Each row was made from one path, in order. Every step used is in the known rows, and no mark comes twice. Write each row's path.
In the rows, 128 means zero.
Known rows:
v-a-r-l: [112  76 133 122 125 135  98 145 182 145 148 121 134 154 115 130 151 116
 121  97 136 153 124 129 124 120 132 118 108 118 119 149 143 124 136 118
 119 131 114 112 128  90 137 128 141 123 143 127 122 152 129 116 164 119
 112 115 126 127 140]
v-a-m-n-l-y: [126 106 149 118 116 148  82 100 141 135 140 142 131 118 123 146 155 103
 113 119 141 152 113  95 125 146 118 128  90  95 130 142 104 120 125 125
 131 118 134 130 123  86 130 120 104 125 157 114 122 149 149 122 125  94
  92 144 170 116 137]
g-m-y-l-v: [118 150 164 154  80 121 116 132 140 121 118 109 130 129 147 147 147 126
 112 135 139 156 152 122 151 132 147 134 122 121  76 127 120 146 116 118
 149 139 101 130  81 146 140 122 150 120 127 127 143 115 131 102 112 119
 133 177 133 111 129]
a-l: [107 181 118 119 104 126 114 134 157 133 126 121 126 143 131 129 136 124
 101 140 134 114 117 137 130 118 138 140 117 147 102 123 133 115 129 127
 152 137 125 124 124 138 140 117 125 117 133 136 132 128 131 140 134 108
 119 132 130 124 128]
v-l-r-a: [122 137 121 127 144 135 101 148 148 121  96 158 140 130 107 123 123 115
  65 133 134 119 110 145 111 137 129 131 101 124 139 137 129 130 145 113
 156 132 102 134 120 142 134 123 145 144 121 132 144 169 133 124 138 122
 146  72 163 133 123]
v-l-g-m: [110 177 138 117 104 122 108 170 145 129  90 132 121 129 156 144 112 150
 110 164 139 125 131 150 132 140 133 124 104 132 133 135 144 151 136 126
 181 127 112 112 121 100 128 113 103 129 119 128 147 161 124 130 121 139
 156 128 101 135 133]
y-l: [133 141 147 131  91 133 113 164 174 141 151 128 128 134 101 135 118 120
 115 124 135 140 125 126 142 108 148 152 117 139 118 140 115 118 126 123
 123 120 114 133 117 143 132 115 143 120 118 127 142 140 132 120 148 101
 102 130 148 117 130]
l-n-a: [136 134 113 135  89 148 145 138 130 147 145 140 128 143 117 141 113 132
 112 122 137 145 138 123 137 127 131 129 150  89 103 147 144 107 155 138
 115 108 118 141 142 112 138 125 128 110 115 128 130 130 120 140 144 150
 109 124  87 114 123]
r-l-y: [121 162 152 113 114 124 106 148 176 132 125 119 130 140 173 132 148 140
 120 116 138 103 124 123 125 118 141 144 106 122 145 139 137 140 121 136
 151 133  97 127 118 115 121 121 117 115 113 119 148 143 117 124 149 109
 112 126 191 142 130]
m-g-l: [ 94 167 141 125 106 124 118 112 155 146 150 128 122 136 123 135 133 108
  69 133 134 104 105 143 128 108 131 128 122 169 119 146 135  86 129 124
 116 104  96 116 127 117 143 122  94 110 119 122 113 149 132 124 158 116
 123 147 133 130 123]
m-y: [102 148 148 131  97 143 103 119 164 128 145 126 135 141 127 141 159 122
 102 127 135 113 106 133 140 117 123 125 128 158  98 124 127 123 115 112
 122 118 112 102  89 142 138 118 111 118 121 116 149 134 128 131 133 116
 117 151 116 114 116]
l-v-a-r: [126 122 118 136 115 164 101 127 151 139 141 138 131 148 116 131 135 102
 110 110 134 152 136 131 120 124 117 124 110  82  80 149 134  92 157 130
 151 134 117 132 123 110 141 133 180 128 151 133 115 134 129 104 149  98
 116 110 129 120 133]
n-m-a-l-v: [120 252 100 132 144 138 115 113 142 123 112 114 155 137 162 111 100 130
 116 154 136 119 120 157 129 131 141 132 117  96  83 134 123  94 138 114
 203 154 116 174 109 151 145 133 159 121 129 132 144 104 129 134 102 113
 133 126 165 144 149]
r-l-n-a-m: [140 148 125 131 135  94 141 126 139 144 134 124 142 149 117 144 127 152
 125  94 137 153 140 103 126 135 140 113 127  78 106 139 136 121 128 128
  64 121 109 122 164  84 132 128 120 107 111 131 148 140 131 144 135 152
 104 106 106 123 151]
m-a: [126 177 133 134 114 157 110 134 160 135 154 144 133 140 132 129  95 120
 108 121 138 113 109 155 120 121 125 141 124 130 122 148 125 106 139 132
 157 123 102 142 120 145 132 125 130 116 120 115 153 133 122 134 139 112
 107 146 148 132 112]
g-m-y-l-r-a: [119  56 150 140 132 128 100 122 131 111 108 143 133 130 105 139 146 118
  79 136 138 158 122 122 140 146 143 143 124 143 118 125 123 159 116 102
 162 120 101 131  77 154 134 116 143 136 134 136 142 137 139 107 127 114
 158 154 129 113 115]
y-l-g-m-a-r: [124 160 129 123 133 135 112 168 149 147 119 132 120 137 140 148  75 149
 142 135 141 176 141 154 141 132 140 134  91 117 128 152 122 130 138 111
 188 131 107 152  98  99 134 122 122 127 115 127 145 119 123 114 148 107
 122 155 124 121 112]
v-a-m-n-l-r: [117  78 142 124 169 144  83 118 135 120 135 162 143 129  78 145 143  92
  74 112 141 160 107 104 136 154 119 111 107 121  96 145 115 117 132 105
 122 124 135  98 147 102 141 121 124 141 158 123 131 164 158 123 112 101
 103 127 109 111 148]
l-v-a-m-g: [128 107 132 132 125 140 118  93 115 135 123 135 137 131 107 129 154  96
  90 135 133 122 129 119 107 119 116 115  97  99  81 140 120  52 141 127
 147 133 102 135 144  91 138 136 134 120 122 127 120 128 144 112 107 115
 100 102 145 117 142]
g-l-r-a-m-n: [115 131 143 119 194 110  97  87 130 139 121 183 158 145  61 142 152 109
  53  90 136 147  95 127 114 150 123 119 120 161 107 149 107 110 133  87
 111 126 105 104 119 164 133 123 104 152 145 143 116 173 158 118 132 112
 142 131 146 124 139]
g-l-y: [109 210 153 112  88 132 103 114 163 131 146 127 133 135 168 143 151 117
  98 124 136 129 115 131 130 112 139 157 121 135 138 143 128 111 138 132
 121 104 104 138 119 130 126 115 113 115 137 129 121 152 124 117 160 106
 136 176 180 140 122]
n-m-y-l-v: [127 144 146 146  88 136 109 128 160 121 135 110 149 134 133 131 143 122
 121 138 135 141 138 118 151 127 150 128 120 106  77 126 104 104 109 101
 147 140 121 157  70 147 146 123 151 121 130 124 141 108 132 112 108 127
 132 150 152 125 145]
l-g-m-n-a: [122 120 122 117 117 110 117 141 144 141 105 154 131 134 125 153 137 161
 115 116 144 146 132 129 149 135 112 110 140 136  89 148 147 126 133 122
 178 120 118 113 122 108 134 113  87 135 130 131 123 133 129 131 112 128
 147 138  46 112 134]
n-a-l: [118 182 105 123 114 110 129 126 154 131 118 130 135 142 130 135 138 132
  96 127 137 137 124 136 132 104 138 129 133 109  87 124 138 119 134 135
 120 127 131 141 124 127 146 113 119 114 142 138 128 121 129 149 131 104
 136 111  96 115 137]
r-l-v-a: [122  97 145 135 124 131 107 143 153 128 133 121 137 135 122 122 159 114
 111 119 137 125 132 124 119 121 136 123 128  98  86 144 146 124 147 130
 150 146  97 138 143 111 135 135 158 125 134 133 139 150 133 117 117 124
 112 121 160 135 146]
y-l-v-a-m-n: [142  92 155 147 117 124 107 130 139 145 132 146 145 122  75 137 152 102
 113  98 135 162 146 102 116 134 133 123 104  86  75 146  96  98 136 110
 149 155 118 129 138 110 140 128 120 133 146 130 121 136 160 103  93 100
  87 113 192 111 153]
a-l-y: [111 222 129 109 100 131 108 126 162 125 118 123 123 133 176 129 150 131
 105 148 135 108 129 126 122 116 139 154 104 124 121 129 128 121 129 139
 175 146 124 143  99 134 132 115 128 115 137 134 134 127 126 127 139  89
 120 136 182 134 120]
n-a: [125 161 116 131 100 132 126 135 158 136 142 145 130 144 119 141 134 136
 105 108 138 131 119 130 134 110 124 127 142 103  98 142 137 110 136 135
 110 111 121 131 127 124 135 114 126 114 122 129 137 127 121 138 138 116
 129 119  79 118 129]
v-a: [115  79 138 135  85 152 102 129 159 137 149 140 127 133 105 132 144  98
 101 124 135 124 117 126 124 113 128 135 129 120 113 135 142 111 131 133
 131 117 117 131 132 116 130 123 129 121 135 129 127 157 134 121 134 118
 110 125 137 120 129]
r-l-n-a-m-y: [121 141 146 139 129 104 133 108 135 138 136 126 154 154 127 147 148 146
 121 103 137 141 148 108 134 139 136 103 131 100 122 125 130 130 113 116
  45 116 108 112 126  92 139 128  98 105 119 119 154 134 134 146 128 156
 107 130 101 114 143]
a-m-n-l: [130 172 145 126 148 127  99 124 151 144 141 149 139 137  98 152 140 120
 100 108 142 140  96 119 137 145 118 120  99 138 105 146  91 121 129 110
  94 127 132  95 127 117 139 117  96 129 141 112 133 145 149 135 133 104
  94 142 123 113 142]
r-l-g-m-y: [ 94 133 170 125 130 109 103 138 148 120 103 113 137 143 168 153 168 160
 118 141 141 121 139 131 151 138 135 109 118 181 125 124 147 172 111 107
 144 130 100  93  94 105 128 121  90 129 124 122 150 145 124 131 118 137
 139 176  85 133 133]

Write each row's path:
[136 168 125 132 180 125 109 130 135 118 101 167 149 135  83 128 126 114
  69 117 134 136 109 135  96 145 125 126 101 119 140 130 107 114 135 107
 137 129 108 119 131 135 130 123 130 139 120 131 144 171 142 127 133 120
 143  58 170 127 136] -> v-l-r-a-m
[ 99 114 153 144 101 130 101 108 146 128 133 121 125 146 149 145 154 132
  97 129 138 119 121 133 149 136 120 131 137 158 114 131 136 137 107 121
 132 110  99  95  85 132 132 119 116 121 140 119 141 138 128 125 124 122
 144 178 112 116 121] -> g-m-y
[141 121 111 139  81 137 139 156 156 165 151 127 117 146 105 142  88 135
 128 111 136 193 161 124 145 124 150 132 112  66 119 148 127 114 157 129
 129 107 128 148 116  94 146 122 152 110 121 131 126 113 124 123 173 126
 102 116  99  99 123] -> y-l-n-a-r
[130  94 153 132 156 110 102 121 141 142 121 136 157 139  85 127 169 120
 111  80 136 128 135 102 113 140 121 106 103 101  73 153 120 120 129 111
 131 156 101 105 147 118 137 136 126 133 144 126 136 143 155 116  96 112
  94 114 181 128 163] -> r-l-v-a-m-n
[127 151 122 123 165 110 122 151 193 155 141 139 142 164 125 130 135 154
 117  62 139 158 124 135 136 122 117 102 120 113  93 159 130 129 133 115
 112 131 117  97 130  99 149 126 124 131 147 119 128 128 133 131 153 103
 118 104  76 124 144] -> m-n-a-r-l
[124 126 145 117  93 119 117 162 154 135 110 123 120 125 128 153 120 145
 125 162 140 154 146 128 153 130 150 143 120 146 117 134 130 137 120 117
 178 129 110 129 111 123 125 111 114 130 112 132 137 142 126 119 126 122
 127 156 112 119 130] -> y-l-g-m
[130 165 114 105 167 109 121 176 181 141 116 131 138 153 138 144 121 161
 124 110 141 155 135 131 137 114 132  97 107 105  99 146 145 138 149 117
 127 127 130 127 110  92 141 122 121 131 117 131 140 130 117 136 161 122
 119 103  66 122 139] -> n-a-r-l-g
[136 104 126 123 180 132  96 102 134 139 114 190 156 143  70 134 143 120
  67  85 135 129 102 114 109 153 109 121 109 147 117 145  99  92 130  92
 143 136 116 104 125 163 132 124 115 157 131 132 131 154 152 118 118  97
 123  90 154 117 131] -> l-r-a-m-n
[132 214 131 133 184 157 115 145 156 139 135 131 143 151 155 120 105 139
 127  96 139 141 132 159 119 127 132 119  97 105 116 159 130 122 154 121
 169 165  90 150 116 131 140 144 171 128 117 125 151 116 118 118 149 101
 105 119 188 140 127] -> m-a-r-l-v
[129  84 170 127 113 121 112 109 149 141 124 138 139 134  77 145 152 114
 110 121 132 151 130 111 118 129 139 132 109 121 138 117  88 126  98  95
  87 124 116 128  66 157 130 116 108 129 129 126 140 134 148 119 128 120
 101 131 178 102 123] -> r-a-m-y-l
[115 128 130 133 162 135  94 133 139 118 120 152 122 132 123 150 132 120
  66 127 146 149 108 128 159 162 118 128 117 154  83 156 132 152 136 110
 154 122 117  98 153 128 141 120 121 137 157 119 138 151 136 121 126 109
 154 166  84 117 131] -> g-m-n-l-r
[131  94 157 121 111 122 108 134 142 131 100 141 142 126  81 154 141 127
 119 147 134 156 135 117 123 134 142 121  99 138 135 105  95 122 110  88
 126 128 126 133  59 140 130 113 100 139 109 130 145 132 145 121 124 128
  98 126 150 106 126] -> r-a-m-y-l-g
[119 161 134 127 123 139 110 140 130 135 116 148 124 134 154 143  99 151
 120 147 142 128 117 156 136 139 127 133 122 133 122 147 141 123 139 121
 202 120 103 138 116 116 122 122 110 125 109 124 152 137 120 129 122 135
 131 162 113 128 117] -> l-g-m-a
[120 146 109 113 110 126 113 125 151 143 104 128 122 135 105 121 147 116
  92 139 132 117 111 137 115 128 129 142 116 122 106 127 122 122 132 116
 146 137 125 136 108 155 139 121 139 132 138 140 130 131 138 135 142 100
 123 108 153 121 120] -> r-a-l
[120 166 130 115 153 126 109 156 187 148 145 121 133 166 125 136 127 140
 117  96 137 143 120 140 131 119 129 125 100 150 126 151 132 134 133 117
 115 133 105  91 129 121 135 126 142 124 130 120 138 145 122 123 167  95
 109 120 125 131 134] -> a-r-l
[126 131 162 149  93 139 112 145 156 125 136 118 139 127 119 146 143 112
 112 143 134 138 146 127 145 115 151 132 119 122  84 122 109 122 130 115
 141 143 107 142  85 149 144 126 146 116 133 125 144 116 130 114 119 107
  98 155 162 117 123] -> m-y-l-v
[140 170 122 124 138 110 128 120 150 135 136 153 146 150 112 144 141 136
 110  96 137 141 122 113 123 115 121 120 127  98 106 136 118  99 130 129
  82 110 122 122 128 123 131 113 113 117 121 129 137 132 133 134 129 120
 126 103  84 113 146] -> n-a-m
[121 208 141 116  82 146 108 147 166 125 119 132 128 127 175 130 132 128
 110 136 135 106 126 138 115 117 138 151  88 106 146 134 127 130 135 140
 170 131 111 131 104 118 127 117 110 114 114 117 146 155 121 128 145 112
 130 111 219 141 124] -> v-l-y
[120 163 136 140  77 151 122 149 143 150 126 122 128 129 117 137  99 126
 103 138 134 122 137 144 126 141 140 132 107 112 125 139 137 129 134 124
 145 127 101 124 140 112 136 130 111 115 111 119 147 162 126 136 145 147
 116 104 159 127 123] -> v-l-n
[122 172 132 126 127 137 121 105 138 145 139 138 135 143 117 136 128 118
  96 125 134 101 114 129 115 113 118 123  98 152 125 135 115  77 114 119
 126 128 100 110 128 118 133 123  83 113 110 116 137 132 137 126 136 101
 101  98 134 119 132] -> a-m-g
[ 97 120 129 119 106 117  97 106 127 120  74 123 125 134 148 143 145 138
 104 178 137 130 132 138 135 154 131 122 116 151 100 101 133 148 113 101
 167 136 123 130  70 133 136 118 111 142 144 142 138 122 137 133 114 115
 150 151 104 114 116] -> r-a-l-g-m-y
[111  85 160 154  61 131 128 129 132 145 130 107 116 129 134 154 131 135
 119 154 136 164 154 116 158 144 151 139 133 149 128 129 126 149 108 118
 115 116 103 127  97 110 137 124 118 112 122 119 133 129 132 118 131 149
 116 183 134 103 115] -> g-m-y-l-n
[107 207 119 131 176 132 114 120 116 104 112 139 138 138 167 122  94 132
  82 138 141 133 115 157 135 146 136 143 117 138  97 134 147 133 135 121
 196 132 101 136 137 137 140 124 144 128 128 134 149 128 131 133 117 114
 156 148 134 135 120] -> g-m-a-l-r
[120 100 139 131 110 137 102 107 147 135 145 140 135 139  82 134 148 104
 109 110 136 142 120 108 114 129 125 128 113 105 113 135 123  87 121 121
 107 108 118 121 134 109 125 120 108 118 134 133 126 150 145 125 125 116
 112 120 140 116 139] -> v-a-m
[125 189 120 132 144 168 110 132 164 148 152 145 128 152 135 131  75 129
 123 106 139 144 113 163 123 119 124 133 104 122 135 159 121 103 143 118
 162 123 109 131 112 133 139 132 139 119 119 113 139 122 121 127 164  99
 110 130 140 127 106] -> m-a-r
[105 126 142 138  94 131 115 108 157 139 135  91 146 148 147 134 130 143
 119 139 136 126 125 121 156 146 146 114 128 140 120 135 137 136  93 103
 123 118 102 113 106 111 139 133 126 122 123 115 143 142 125 135 126 160
 127 151 128 134 143] -> r-l-n-m-y
[106 100 171 145  87 116 110 134 156 123 134 112 125 132 128 144 147 127
 119 129 137 149 140 123 154 125 146 144 123 142 116 125 115 152 102 109
 124 110 110 118  87 135 135 114 110 115 134 121 144 133 133 117 126 122
 135 166 122 112 121] -> g-m-y-l
[113 208 114 112 132 144 110 141 139 126 113 137 130 127 149 130  95 143
 116 166 138 119 123 157 127 123 141 130  98 140 116 123 135 111 151 114
 200 146 122 156 110 133 137 121  94 124 111 128 152 120 126 152 124 118
 110 140 141 131 114] -> m-a-l-g
[128 120 131 138  57 152 128 158 152 158 146 122 116 128 101 148 105 127
 116 140 135 151 148 122 143 125 154 153 119 129 122 145 118 122 127 123
 140 121 105 147 129 123 134 123 139 109 106 128 131 137 129 122 143 132
  92 138 167 114 116] -> y-l-n
[104 102 124 129  89 133 103 120 154 136 133 116 128 134 128 123 142 102
 103 143 134 128 126 128 126 114 134 138 117 124  97 120 144 114 132 124
 144 138 127 138 130 109 142 121 141 117 147 135 120 136 143 133 123 109
 113 119 143 121 131] -> v-a-l
[122 114 128 139  91 165 100 137 140 117 138 121 125 120 114 139 144  86
  94 149 139 142 119 118 137 134 129 128 120  86  76 143 131 124 163 136
 135 131 130 161 139 114 140 131 173 120 151 127 128 141 131 117 128 116
 102 151 119 112 137] -> n-l-v-a
[108 118 112 104 114 109 108 120 131 137  62 130 115 135 131 137 143 142
 105 179 137 130 130 138 128 148 132 135 110 142 110 122 139 138 128 114
 195 144 119 132 109 132 132 117 119 144 131 148 126 134 131 128 123 121
 148 134 113 117 116] -> r-a-l-g-m
[ 99 152 135 116  95 108 121 117 136 114  86 119 125 138 167 150 155 159
 108 162 139 130 141 128 154 129 133 109 130 129  72 104 149 150 122 119
 152 129 139 128  92 104 148 108  92 122 142 139 133 106 130 148 110 131
 155 163  26 107 127] -> n-a-l-g-m-y
[121 159 141 136 129 112 122 104 147 120 141 148 159 153 115 149 158 132
 108  96 138 140 120 111 134 118 122 109 139 113 106 125 121 115 113 117
  72 105 133 110  92 128 139 112  95 111 133 121 141 126 135 139 121 124
 116 126  69 107 138] -> n-a-m-y
[119  95 133 112 124 132  85 125 140 139 127 147 138 119  90 159 136 113
 108 133 141 163 111 112 132 154 120 102  94 111  98 142 112 115 140 101
 132 130 152 106 130  82 132 118  78 144 151 120 121 158 153 129 105 117
  91 132 108 110 147] -> v-a-m-n-l-g
[124 156 135 146 148 137 124 131 131 158 128 114 116 152 159 135  81 155
 134 108 140 166 137 145 134 157 134 132 104 117 141 170 151 152 136 124
 155 119  84 126 136  81 133 143 137 118 117 117 144 128 119 119 160 135
 132 149 138 132 116] -> g-m-a-r-l-n
[137 144 121 126 191 132  99 111 131 119 111 160 135 138  86 145 120 103
  64 127 140 155  92 120 124 149 127 126 100 122 124 136 106 129 135 100
 106 120 130 128 129 134 130 117 145 139 139 131 145 150 138 121 143 113
 128 119 109 115 134] -> n-l-r-a-m
[121 167 140 143 119 139 111 123 137 136 137 134 125 139 153 132 110 138
 115 115 142 128 110 153 135 134 121 143 126 135 121 152 135 128 130 129
 167 115  94 135 120 135 127 125 133 116 121 119 153 136 123 123 131 114
 132 158 135 129 112] -> g-m-a
